Each row was made from one walk, in order. Every step used is in the known rows, and no mark comes twice. Write each row's walk.
Known rows
dapili-monab: [-2.06 -0.16 -2.51 -0.32 -2.89  1.74 -1.60  0.65  1.99  0.67 -0.84 -2.71
 -0.55  3.45  0.73 -1.55 -0.75 -0.34  1.04  2.41  1.99  2.67 -0.62  0.41
 -2.66 -1.26 -2.94  1.11]
luda-navus-birip: [ 0.85 -0.31  0.96 -2.44  0.13  2.63 -1.08 -1.10  1.42 -1.96  1.50 -0.94
  1.39  0.46  1.57 -1.15  2.01  1.70  0.54  1.27 -1.77  3.10 -1.75  0.92
  1.75  2.12 -1.60  2.07]
seri-luda-tizi-zavoz-monab-birip-navus: [-1.66  0.89  0.32  1.15  2.41 -2.89  1.49 -0.44  0.08  2.08 -1.66  0.18
 -0.10 -1.18 -0.64  2.07  1.68 -2.62  0.40 -1.79 -0.24 -2.67  2.50 -0.17
  0.32 -1.49  3.73 -0.68]
monab-zavoz-tizi-luda-navus: [-0.04  0.02  1.56  0.09 -0.87 -2.85  4.05  0.61 -1.43 -1.75  0.72  1.75
  1.12 -2.23 -1.21  2.41 -0.77  2.79  0.41 -2.89 -0.21 -0.92 -1.27 -1.46
 -0.05  0.39  1.15  0.09]
dapili-monab-tizi-luda-navus-birip-boke: [ 0.43 -3.16 -5.06 -0.18 -0.38 -2.28 -1.25  1.14  2.22 -2.03  1.23 -1.20
  3.30  3.33 -0.70 -1.47  0.00 -0.79  0.18  0.33 -0.91  1.27 -1.08  3.23
  0.66  3.56 -1.20  0.29]
birip-boke: [ 1.81  0.49 -0.13 -2.10  0.57  2.99 -0.28 -0.71  2.53 -2.01  0.62 -0.03
 -1.50  3.12  0.47 -0.65  0.08 -4.04 -0.67  4.15  1.80  0.22 -1.48  1.86
 -2.59 -0.90 -1.33  2.56]
luda-tizi: [ 0.30 -0.38  0.28  0.10 -0.07  0.32 -3.08  1.02 -0.94  1.15 -0.80  0.61
 -0.56  0.85 -0.32 -1.03  0.28 -0.17 -0.86  3.20 -0.77  0.05  0.11 -0.74
 -1.89 -1.96  0.48  2.40]
birip-navus-zavoz-monab-seri-luda: [-2.29 -0.04 -3.83 -2.70 -1.11  2.24  3.82 -1.98  0.82  1.41 -3.18 -2.90
 -0.78 -2.60 -0.97  1.59  1.65 -2.31  1.39 -3.25  4.52 -1.35  1.49  2.94
  2.95 -1.33  0.89 -3.94]
luda-tizi-zavoz-monab-seri: [-1.59  1.05  0.42  1.46 -2.29 -3.14 -4.37  0.01 -1.52  2.82 -2.47  0.73
 -1.52 -2.41  0.85 -2.21 -2.24  0.20  0.45  1.36  0.59 -1.37  2.30  0.35
 -1.35 -0.19  0.87 -1.62]
monab-zavoz-tizi-luda-navus-birip-boke: [ 2.32 -0.88  1.16 -2.54  0.89 -2.70  3.20 -1.31  1.48 -3.42  4.07  3.84
  0.56 -0.64 -0.18  1.28 -0.76 -0.79 -1.78 -2.27 -1.30 -0.37 -1.90  0.88
  0.81  3.81  1.08  0.59]
seri-luda-tizi-zavoz: [-1.54 -1.33  0.71  2.71  2.61 -1.25 -0.12  0.03 -0.99  2.82 -0.93  1.74
 -1.90  0.89  0.46 -1.11  0.20  0.81 -1.61  1.20  0.71 -4.69  1.32 -2.55
 -0.99 -4.01  1.23  0.95]
tizi-luda-navus-zavoz: [ 1.53  0.79  0.48  1.63  0.02  2.65  6.19 -0.13 -0.61 -0.63 -0.50 -2.08
  2.70  0.10 -1.03  0.96  0.60  2.08 -0.37 -0.84  1.15 -0.23 -0.06  0.70
  1.76 -2.36  0.89  0.40]
navus-birip-boke: [ 1.89 -0.74  0.07 -2.98  1.07  3.13 -1.81 -1.60  3.83 -2.16  2.79  1.49
 -1.71  3.81  1.84 -1.93  0.57 -3.99 -1.48  3.51  0.27  2.05 -1.80  2.25
 -0.85  1.42 -2.05  2.51]
tizi-zavoz-monab-seri: [-2.79  1.89  0.55  1.10 -2.00 -0.38 -1.83 -0.48  0.20  1.37 -1.70 -0.43
 -2.07 -1.49  1.81 -1.73 -1.66 -0.36  1.37  1.16  2.51 -0.43  0.88  1.13
 -1.00 -0.28 -1.30 -2.40]
monab-tizi-zavoz: [-0.83 -0.33  1.02  2.04  0.73  0.57 -2.30  2.01 -2.16  1.58 -0.30  2.32
 -0.84  2.04  0.17 -1.26 -0.17 -1.06  0.12  3.37 -0.60 -2.67  0.39 -1.49
 -1.42 -2.46 -0.60  1.50]
monab-zavoz: [-0.18 -0.08  0.85 -1.79 -2.28  1.61  2.05  0.50  0.68  0.12  1.04  0.89
 -1.88  1.41  0.75 -0.03 -0.40 -1.82  0.55  0.30  0.74  0.26  0.31 -0.77
  0.16 -2.78 -1.70  2.32]
tizi-zavoz-monab-luda-navus-birip: [ 0.27 -0.71  0.35  1.16  1.27 -1.52 -0.90 -0.69  0.92 -0.28  1.60 -0.03
 -0.72 -1.67  1.25  0.43 -0.57  3.03  1.68 -2.47 -2.84  1.85  0.80 -0.30
  3.32  2.39 -1.26 -1.04]
seri-tepudem: [-2.77  0.37  0.80 -1.74  1.65  4.05 -1.08  4.13 -0.69  0.26 -0.41 -1.15
  0.21  1.69  2.89 -2.65 -0.47 -0.93 -1.11  2.41  0.49  1.66 -2.94 -1.17
 -0.14 -2.26 -1.12  1.25]
tizi-zavoz: [-1.31  1.26  2.66  2.16  0.81  1.96  0.19  0.28 -0.53  0.65 -0.18  0.26
 -1.56  2.05  2.11 -0.88 -0.54 -0.96 -0.09  3.17  1.49 -1.01  0.53 -1.11
 -1.83 -3.09 -0.90  1.60]
dapili-monab-birip-navus-zavoz-tizi: [ 1.53  2.27 -0.53 -3.31 -3.74  1.32  1.61 -1.11 -0.72  0.48 -0.44 -0.76
  1.61  0.79 -3.84  1.48  0.25 -4.09 -1.05 -2.06 -1.14  1.80  1.19 -0.19
 -1.31  1.54  1.52  0.21]
zavoz-tizi-luda-navus-birip-boke: [ 1.64 -0.20  0.27 -1.05  2.73 -1.24  0.24 -1.34  1.53 -3.92  2.25  1.96
  1.15 -0.03 -0.26  0.77  0.38  0.29 -1.65 -0.11 -0.71  0.54 -3.54  1.66
 -0.74  5.01  0.87  0.25]
tizi-luda-navus: [-1.03  0.01 -0.18  1.83  1.29  0.90  3.32  1.23 -0.01 -1.95 -1.41 -2.54
  2.38  0.68  0.76  0.85  1.48  2.23  1.04  0.84  1.85 -0.04 -1.76  0.94
  0.38 -1.37 -0.13  0.43]
seri-luda: [-1.90 -1.66 -1.86 -0.10  1.81  2.48  0.92 -0.70  2.04  0.22 -0.82  0.00
 -2.25  2.43  0.54 -0.76  2.23  0.35  0.48  0.98  2.05 -2.03 -2.14 -0.20
 -0.84 -3.10 -2.11  0.28]
luda-tizi-zavoz-monab: [-0.48  1.42  2.24  3.89  0.40 -2.31 -3.48  1.32 -0.82  2.87 -0.78  0.79
 -1.48 -1.10  0.31  0.65 -2.82  0.92 -0.05  1.88  0.05  0.35  1.69 -1.06
 -2.73 -1.61  1.66  0.49]
seri-luda-tizi-zavoz-monab-navus-birip-boke: [ 0.51 -1.55  0.19 -1.16  2.15 -3.04 -0.81 -2.18  2.19  0.40  1.71  0.94
 -1.25 -0.83  1.19 -0.36  0.56 -0.52 -1.32 -2.32 -0.57 -1.85  1.50 -0.49
  1.19  2.05  0.68 -1.74]

Which walk is each row?
[ 4.28  0.06  0.33 -2.21 -0.70  0.76  1.21 -1.62 -2.90 -0.88  0.23  1.09
  0.34 -2.48 -4.41  1.81 -0.02  3.00 -0.96 -3.62 -3.45 -0.58 -0.74 -2.40
  1.67  1.34  0.36 -0.03] : monab-luda-navus-zavoz-tizi
[-0.16 -0.12 -2.38  3.39 -0.69 -0.16  0.59  2.09 -0.48  2.43 -0.04  0.86
  0.31  0.46 -2.17  1.63 -1.84  0.34  0.41 -1.24  0.58 -0.27  0.04  1.57
 -0.36 -1.78  0.77 -1.92] : navus-zavoz-monab-tizi-luda
[-1.17 -0.08 -0.54  3.10  0.97 -1.16 -0.75  0.61 -0.04  1.24 -0.04  0.40
 -2.77 -0.33  0.75  0.73 -2.09  0.60  1.41 -0.65  0.53 -0.50  1.06 -0.91
  0.13 -2.13 -1.26 -1.24] : tizi-zavoz-monab-luda
[-0.18 -0.14  2.28  0.48 -0.62 -2.54 -3.28  0.25 -0.94  1.28  1.54  0.37
  0.54 -2.29  1.73 -0.87 -0.36  1.64 -0.07 -1.08 -2.21  1.68  2.59 -1.73
  0.95  2.21  0.81 -1.34] : luda-tizi-zavoz-monab-navus-birip
[-1.76 -1.84 -4.21 -0.12 -2.94 -0.06 -4.52  2.58 -0.05  1.46 -1.03 -0.97
  0.01  3.54 -1.00 -1.78 -0.67 -0.48  1.41  2.15 -0.25  1.01 -0.23 -0.06
 -2.14 -0.53 -2.54  0.89] : dapili-monab-tizi
[-0.49 -0.24  0.50  0.62  1.60 -0.92 -0.41 -0.34 -0.23 -2.28  1.55  1.56
  1.88 -1.05  0.38  0.53  0.51  3.61 -0.58 -0.93 -1.27  1.27 -3.13  0.01
  0.23  3.82  0.63 -0.79] : zavoz-tizi-luda-navus-birip
[ 1.28 -1.82 -2.90  0.29  2.10 -2.35 -1.72  0.76  2.29 -2.25  1.83  0.59
  1.93  0.46 -0.62  0.76  0.09 -0.02  1.03  0.03 -1.30  1.32 -2.19  3.80
  1.30  4.52  0.13 -0.95] : zavoz-monab-tizi-luda-navus-birip-boke
[-0.89  0.64 -0.33 -1.82 -2.28  1.22 -0.63  0.38  0.41 -1.09 -0.89 -3.01
  0.38 -1.09  0.71  0.91  1.01  1.35  2.42 -0.80  1.33  2.50 -0.39 -0.10
 -0.26  0.69 -1.63 -1.59] : zavoz-monab-navus
[ 1.09 -2.56 -2.49  0.19  0.45 -1.27 -3.20  1.20 -1.69  1.06 -0.47  1.56
 -0.93  0.28 -1.27 -0.95  0.05 -0.12 -0.95  0.53 -2.44 -1.63  0.99 -1.92
  0.45 -2.40  0.01  1.96] : monab-luda-tizi
[ 0.60  0.49  2.11 -2.25 -2.39 -0.55 -0.39  0.14 -0.71  0.15  1.81  3.45
 -2.45 -0.33 -1.09  1.00 -1.07 -0.54 -0.55 -0.45 -0.46 -0.19 -0.96 -2.16
 -1.96 -0.24 -0.18  1.35] : monab-zavoz-tizi
[-0.54  1.11 -1.62  0.40 -2.80  0.47  3.76 -1.24  0.05  0.07 -2.17 -3.00
  2.14 -3.22 -0.83  0.13 -0.36  2.64  1.25 -2.85  2.10  0.60  0.33  3.02
  2.46  0.46  0.28 -3.57] : tizi-luda-navus-zavoz-monab-seri
[-0.63  2.03 -1.83 -2.86 -3.09  2.70  1.98 -1.23 -0.07  0.78 -2.92 -3.46
  0.37 -2.88 -0.96  1.45  0.10 -2.88  1.21 -1.01  3.74  1.31  2.20  3.51
  2.12  0.11  1.13 -2.29] : birip-navus-zavoz-monab-seri
[-0.12  1.21  2.25  1.45 -1.20 -2.57 -1.67  0.96 -2.49  1.39 -0.85 -1.34
  0.39 -2.45  0.49  0.48 -1.00  1.86  0.53 -0.58 -0.31 -0.01  3.00 -2.12
 -0.77  0.01  1.48 -1.16] : luda-tizi-zavoz-monab-navus
[ 3.47 -0.39  0.83 -3.72  0.93  2.61 -0.45 -2.24  3.39 -3.35  2.25 -0.62
  0.57  1.90  1.10 -0.99  1.52 -1.62 -0.49  2.42 -1.16  2.59 -2.03  2.48
  0.77  3.51 -1.37  2.86] : luda-navus-birip-boke
[ 2.70 -0.77  0.28 -0.47  2.33 -1.82 -0.53 -1.98  2.51 -1.73  2.37  0.35
 -0.97 -0.38  0.65  0.65 -1.25 -0.12  0.57 -1.31 -2.24  1.25  0.27  1.30
  2.33  3.44 -0.94 -0.11] : tizi-zavoz-monab-luda-navus-birip-boke
[ 2.19  1.99  0.95 -3.00 -0.98  4.81  4.69 -1.13 -0.15 -0.24 -0.23 -1.50
  1.67  1.73 -1.76  0.91  2.98 -6.05 -0.76 -0.12 -0.71  0.30  1.63  1.21
  1.57 -1.65  1.52  2.02] : monab-birip-navus-zavoz
[-0.87 -2.34 -2.55  3.04 -1.39 -3.55 -2.94  1.67 -1.89  2.77 -0.99 -0.06
 -1.05  1.40 -0.63 -2.18 -2.89  0.31 -0.69  0.12 -1.03 -1.75  3.42 -3.24
 -0.54 -2.78 -0.52  1.03] : dapili-monab-luda-tizi-zavoz
[ 0.12  0.66  3.06  2.88  0.79 -0.69 -2.18  1.02 -1.88  2.19 -0.67  1.37
 -0.74  0.51  0.59 -1.38 -1.28 -0.10 -1.56  3.48 -0.52 -1.86  2.10 -2.31
 -2.30 -3.00  1.39  2.40] : luda-tizi-zavoz
[-2.56  1.14 -0.76 -0.85 -0.84  1.27  3.47  2.43 -1.43  0.66 -2.33 -3.95
  3.42 -3.73  0.87 -2.27 -1.56  2.51  0.00 -3.76  1.39  1.41 -1.32  1.99
  3.64  0.19  0.58 -4.17] : tizi-luda-navus-zavoz-monab-seri-tepudem
[-0.26  1.67 -0.15 -2.70  0.04  3.01  2.06 -0.38 -0.01 -1.59 -0.93 -1.63
  0.96  1.94 -0.19  0.45  3.92 -5.51  0.51  1.67  0.09  0.83  0.06  1.57
  0.75 -0.65  0.87  2.15] : monab-birip-navus
[ 2.13  0.30  2.02 -0.99 -0.03 -2.47 -2.57 -1.05  0.68 -0.27  2.26  0.66
 -0.29 -1.05  1.09 -0.59 -1.03 -1.60 -1.68 -0.04 -1.64  0.97  2.18 -0.08
  0.13  3.40  0.89 -0.25] : luda-tizi-zavoz-monab-navus-birip-boke
[-2.07 -0.49  0.26  3.64  2.14 -2.73 -1.53  0.03  0.42  3.62 -1.27  1.14
 -2.30 -0.80  0.53  0.70 -1.41  1.83  0.35 -0.12  0.95 -2.67  1.09 -1.49
 -1.95 -2.75  1.43 -1.01] : seri-luda-tizi-zavoz-monab
[ 1.80 -0.71 -1.06  1.46  0.27  1.11  3.50  1.53 -2.67 -0.19 -0.47 -0.46
  3.68  0.16 -2.96  0.59  1.07  1.74 -0.35 -0.78 -1.28 -1.88  0.00  0.64
  2.15 -1.72  1.06 -0.14] : monab-tizi-luda-navus-zavoz
[-2.00  0.53  0.00  2.42  1.24 -0.65 -0.15  1.30 -0.90 -0.53 -0.19  2.08
 -0.55  0.57 -0.37  0.94 -0.70  1.21 -0.94  0.64  1.80 -0.97 -2.72 -0.79
 -3.45 -0.17  0.32 -0.96] : zavoz-tizi-luda
[-1.39  3.25  2.20  0.75  0.68  0.41  1.71 -0.15  0.25  0.28 -0.91 -1.45
  0.14  0.27  0.74  2.18  0.91 -4.35  1.66  0.28  0.71  1.15  1.94  1.11
 -0.62 -0.33  1.61 -0.02] : tizi-zavoz-monab-birip-navus
[ 0.93 -0.60 -2.31 -0.37 -0.34 -0.55 -0.41 -0.30  0.51 -1.50 -1.02 -2.07
  0.11 -1.96 -1.21  1.60 -0.02  3.42  2.97 -2.03 -1.28  2.26 -0.97  0.48
  1.78  0.98 -1.62 -0.76] : zavoz-monab-luda-navus
[ 0.41  1.11  0.85  2.16  0.09  1.02  2.50 -0.06 -1.68  0.76  0.69  2.47
 -0.44  0.12 -1.81  1.25 -1.33  0.89 -2.15 -0.92  1.02 -1.33 -1.27 -0.96
 -2.00 -1.47  1.22 -1.07] : navus-zavoz-tizi-luda
[ 0.38 -1.63  0.14  2.49  1.73 -2.43 -1.81  1.27 -3.01  1.98 -0.18  2.23
 -1.65  0.00 -0.53 -1.25 -1.16 -0.16 -1.43  0.39 -1.88 -3.63  2.65 -3.36
  0.27 -3.42  0.64  1.81] : monab-luda-tizi-zavoz
[-0.10 -1.08  0.02 -3.65 -1.19  2.99 -0.37 -0.62  0.45 -1.91  1.76 -0.97
  0.75  0.83  2.02 -1.91  3.39 -0.27  0.06  0.00 -0.87  1.90 -0.45 -0.52
  2.19  1.74 -2.56  0.29] : monab-navus-birip
[-1.48 -1.92  0.30  0.85  0.93 -3.00 -1.19 -0.91  0.29  1.90  0.75  0.86
 -0.82 -2.16  1.65 -0.55  1.10  2.63 -0.21 -3.10 -1.02 -1.24  1.95 -2.11
  2.00  1.12  0.55 -2.79] : seri-luda-tizi-zavoz-monab-navus-birip
[-0.62  0.50  0.72  1.65  1.23 -1.20  1.19  0.52 -1.85 -2.20 -1.00  0.25
  1.89 -1.45 -0.97  1.81  0.21  3.79  0.12 -0.56  0.43 -0.60 -2.78 -0.61
 -1.66  1.82  1.07 -1.02] : zavoz-tizi-luda-navus
[ 2.51  1.53  2.02 -3.29 -2.88  2.29  1.33 -1.32 -2.66 -0.82  0.18  0.40
  0.41 -1.83 -2.44  0.68  1.10  1.32 -1.47 -2.01 -0.98 -0.18 -0.07 -2.85
 -0.38  1.12  0.22 -0.97] : monab-navus-zavoz-tizi
[ 1.97 -2.16 -1.09 -3.82  2.88  2.24  1.31 -3.02  4.86 -2.68  1.58 -0.32
 -0.42  1.96  0.83 -0.78  3.22 -0.77 -0.34  0.31 -0.51 -0.50 -2.93  2.16
  2.03  2.08 -1.71  1.64] : seri-luda-navus-birip-boke
[-1.53  2.07  2.24  3.19  0.01  0.42 -0.97  0.49  0.81  1.77 -0.57 -0.17
 -2.21  0.27  1.72  1.10 -1.97  0.37  1.70  1.84  2.15  1.24  0.36 -0.02
 -2.90 -1.49 -0.42 -0.44] : tizi-zavoz-monab
